Known rows, with every step that occurs
a/w: [ -5.2   7.2  -9.2  12.0  -0.9  -4.1   2.4  -8.6  16.5  -5.2 -21.5  -7.4
 -12.4   1.1  -2.1   2.9   2.7  11.2 -15.4   3.7]
a/t: [  2.4 -51.3  -1.9   7.8  -6.2  -5.0 -11.0   6.6   1.5   3.7  -8.5  -4.2
 -15.0   8.4   9.1   3.3   4.4   7.2   6.3   2.4]
w/a/t/s/u/k: [ 18.0 -55.6  25.3 -11.1 -19.4 -11.5 -19.5   1.3  15.0  -1.3   2.3 -22.8
  15.0   6.0   1.4   7.4  -9.1  13.0  24.5   6.8]
t/a/w: [-15.4   7.7  10.3  24.2  -6.0  -6.7  -7.1  -3.8  26.1  19.3 -27.0 -11.1
   2.0   1.8  -3.4 -11.0   3.6   2.9 -20.9  -0.5]
u/k/t: [ -7.1 -24.3  16.7  -3.0  -1.2  -6.3 -14.0  -9.2  -5.3  13.7   6.6  -5.2
   1.1  -4.5   3.5  16.8 -11.6   3.4 -11.6   1.4]
w/a: [ 17.2   5.8  13.0  -9.9  -2.6   4.9  -0.2   5.3  16.0  -6.3  13.8 -11.6
  28.9   4.2  -4.2   6.5   0.2   1.4  19.1  -4.3]
k/t: [ -3.2 -23.8   5.7   8.1   3.4   1.4   1.4   1.4  -3.4  10.4  18.2  -1.5
 -15.2  -1.9   5.9  10.7  -6.2  -1.1  -1.2   0.2]
k/w/a/t/s: [  2.2 -35.0  17.7  12.0 -17.2  -6.8  -1.3  15.2  -9.0  -2.3  27.3  -6.4
   7.2   2.1   2.3  -5.9   6.7   1.4  56.7  -3.9]
w/k/t/a: [-13.5 -17.7  26.0   8.8  -6.1 -10.7 -11.4  -6.0  13.8  18.4   6.0 -16.0
   0.1   3.7  -1.3   1.7  -2.1   6.4   3.8  -3.1]
u/k/t/a/w: [-19.5 -18.5  25.2  16.2  -6.3 -11.1 -19.6 -12.5  16.5  29.2 -14.8 -14.0
   3.2  -2.8   0.8   8.0  -8.7   5.5 -28.3   1.2]
a/w/k/t/s/u: [ -8.2 -20.9   4.8   8.1 -10.1 -18.2  -0.1 -19.9  18.9  -6.2  -9.6 -23.3
 -32.4   0.6  -3.3   8.1  -8.5  23.9  -1.3  11.3]
u/k/w/a/t: [  2.6 -30.9  18.4  -4.7 -11.4 -12.8 -11.3   1.0 -11.7   7.2   4.3  -8.3
  25.9  -1.6  -0.9   8.9   0.7   7.6  30.9  -7.0]
u/k/t/s/w/a: [  6.4 -20.1  34.9  -6.0 -21.7   6.9 -18.5 -11.4  -3.5  -1.8  30.2 -19.7
   9.2  -4.8  -3.1  15.5 -15.2  -7.9  11.4   3.4]
a/t/s/u: [  4.0 -64.8   4.2   7.6 -15.6 -11.9  -9.6   3.7  -0.6   2.5  -6.5  -9.2
 -28.3   3.9   8.1  -4.3  -5.5   8.9  15.0  11.8]
u/k/t/s/w: [ -5.6 -25.6  25.3   1.2 -19.4   2.7 -18.7 -15.0 -14.6   2.8  20.0 -10.4
 -12.3  -8.1  -0.2  11.1 -15.8  -9.3  -2.8   6.8]
u/s/w/k/t/a: [-17.3   7.0  18.1  -2.6  -4.0  -3.9 -14.5 -19.0 -16.7  -0.8   9.3   8.0
 -14.5  -7.1  -7.5  19.9  -7.2  -0.9  -5.8 -12.1]
s/u/k/w/a: [ 10.5  -4.1  10.5 -19.0  -2.9 -15.4   8.1 -10.1 -18.0  10.9  -7.3  -8.6
  20.9 -13.1 -10.5   6.4 -13.8   6.6  16.7  -3.6]
s/u/k/w/a/t: [ 12.1 -42.0   9.2 -13.6  -7.7 -18.8   0.4  -5.5 -17.0  13.4 -12.7 -10.8
  11.5  -7.1  -3.9   9.3 -10.2  11.9  21.9  -2.1]
w/a/t/k: [ 16.8 -51.5  19.3   3.8   5.2  -2.8 -20.0  14.0  22.1  12.6  17.9 -22.7
  23.3  12.0   3.3   4.4   9.8   4.9  24.3  -0.9]

Rows
[  0.4 -63.4   6.3  15.1   8.8  -8.8 -21.8   9.3   7.1  20.4   4.6 -11.7
  -7.8   8.9   8.2  -2.2  10.6   3.6   5.9   4.1]	a/t/k
[  6.2 -13.0   3.1 -18.6  -0.9 -14.3  -2.9 -16.4  -7.7  10.7 -24.4  -7.0
   3.2  -9.0  -4.9   7.5 -16.7   8.4 -15.7   4.8]	s/u/k
[ -2.2 -36.5  12.1   7.5  -5.9  -5.3   2.7  -1.5  -5.4   9.4  19.6  -6.3
 -29.0  -6.0   5.0   2.7 -16.4   0.0   6.3   9.4]	k/t/s/u
[  8.2 -31.1   8.2   5.9  -7.7  -5.9   4.5  12.9 -11.5   3.3  16.0  -5.4
  11.3   1.8   1.0   1.6   7.3   3.8  46.2  -8.9]	k/w/a/t
[ -2.0  -8.6   0.5 -12.0  -1.0 -19.3   7.5 -14.1 -29.2  15.4 -16.7   0.5
   0.2 -16.6  -7.4   1.6 -13.7   4.5   3.6  -0.6]	s/u/k/w
[ -3.8 -31.8  21.4  -2.3  -2.0 -14.8  -8.4 -12.2  -2.3  37.0 -15.5 -11.0
  -0.8 -10.1  -1.3   6.5 -21.1   1.6 -22.3   2.5]	s/u/k/t/a
[ -1.6 -24.7  16.8  12.9 -16.7  11.9  -3.6  -5.0 -14.8  -1.6  32.7  -7.5
 -30.1  -5.5   2.0   4.5 -10.7 -14.5   8.5   6.4]	k/t/s/w
[-11.4  -7.9   7.2  16.1  16.5  -8.7  -0.7   5.4 -18.2  25.3  21.8  -0.2
   4.6  -7.9  -3.3 -12.3  10.1  -7.9  20.1  -4.0]	t/k/w
[ -9.6  -8.8  -0.7   8.8  -3.1 -11.2  -1.2 -16.8  20.7  -6.2  -9.8 -18.9
 -20.3   4.3  -2.1  15.4   0.4  22.8  -7.2   3.7]	a/w/k/t
[  1.9 -51.3  11.9   5.4 -29.8  -1.6 -20.0  -7.2  -4.0 -16.5   3.1 -17.6
 -25.7   8.1   0.8  -0.5   2.1   5.0  24.2   8.1]	a/t/s/w/k
[ -3.6 -56.6  10.2  15.2 -18.1  -6.1 -18.1   9.4   5.3  -3.4   6.0  -5.5
 -19.2   9.2  10.7  -5.6   3.7   5.6  19.9   7.9]	a/t/s
[-16.9   8.6  14.5  15.9 -10.5 -14.1 -11.6 -12.2  32.7  10.9 -30.6 -20.7
   5.1   5.8  -8.1  -8.6   5.8  14.0 -12.2  -1.1]	t/a/w/k
[  8.7 -42.3  12.3   5.2 -14.7 -12.3   6.1  10.1 -13.6   2.3  16.0  -9.5
  -0.2  -2.6   0.0  -5.0  -1.5   4.7  52.0  -1.1]	k/w/a/t/s/u
[ 24.1 -41.2  14.9   0.6  -5.4  11.8 -15.0   1.7   1.7   3.9  16.5 -25.4
   7.9   5.3  -4.2   6.8   4.6  -9.2  17.1  -1.5]	s/w/a/t/k
[  4.7 -52.9   7.6  12.4 -26.1   4.9 -16.4   0.4  -9.5  -9.5   6.6  -9.4
 -28.8   4.7   4.8  -2.9  -0.1  -4.8  16.7   8.1]	a/t/s/w
[ 10.3 -19.9  26.0   6.1 -18.3  15.3  -3.3  -1.1  -3.6  -6.2  42.5 -16.2
  -9.0  -2.3  -1.1   8.8 -10.4 -13.6  21.7   3.0]	k/t/s/w/a
[  4.1  11.2   9.2  -0.4  -2.6  -2.1  12.9   7.5 -12.6  -0.1  21.9  -1.9
  23.3  -5.4  -6.6  -1.5   3.9  -3.2  40.6 -10.8]	k/w/a
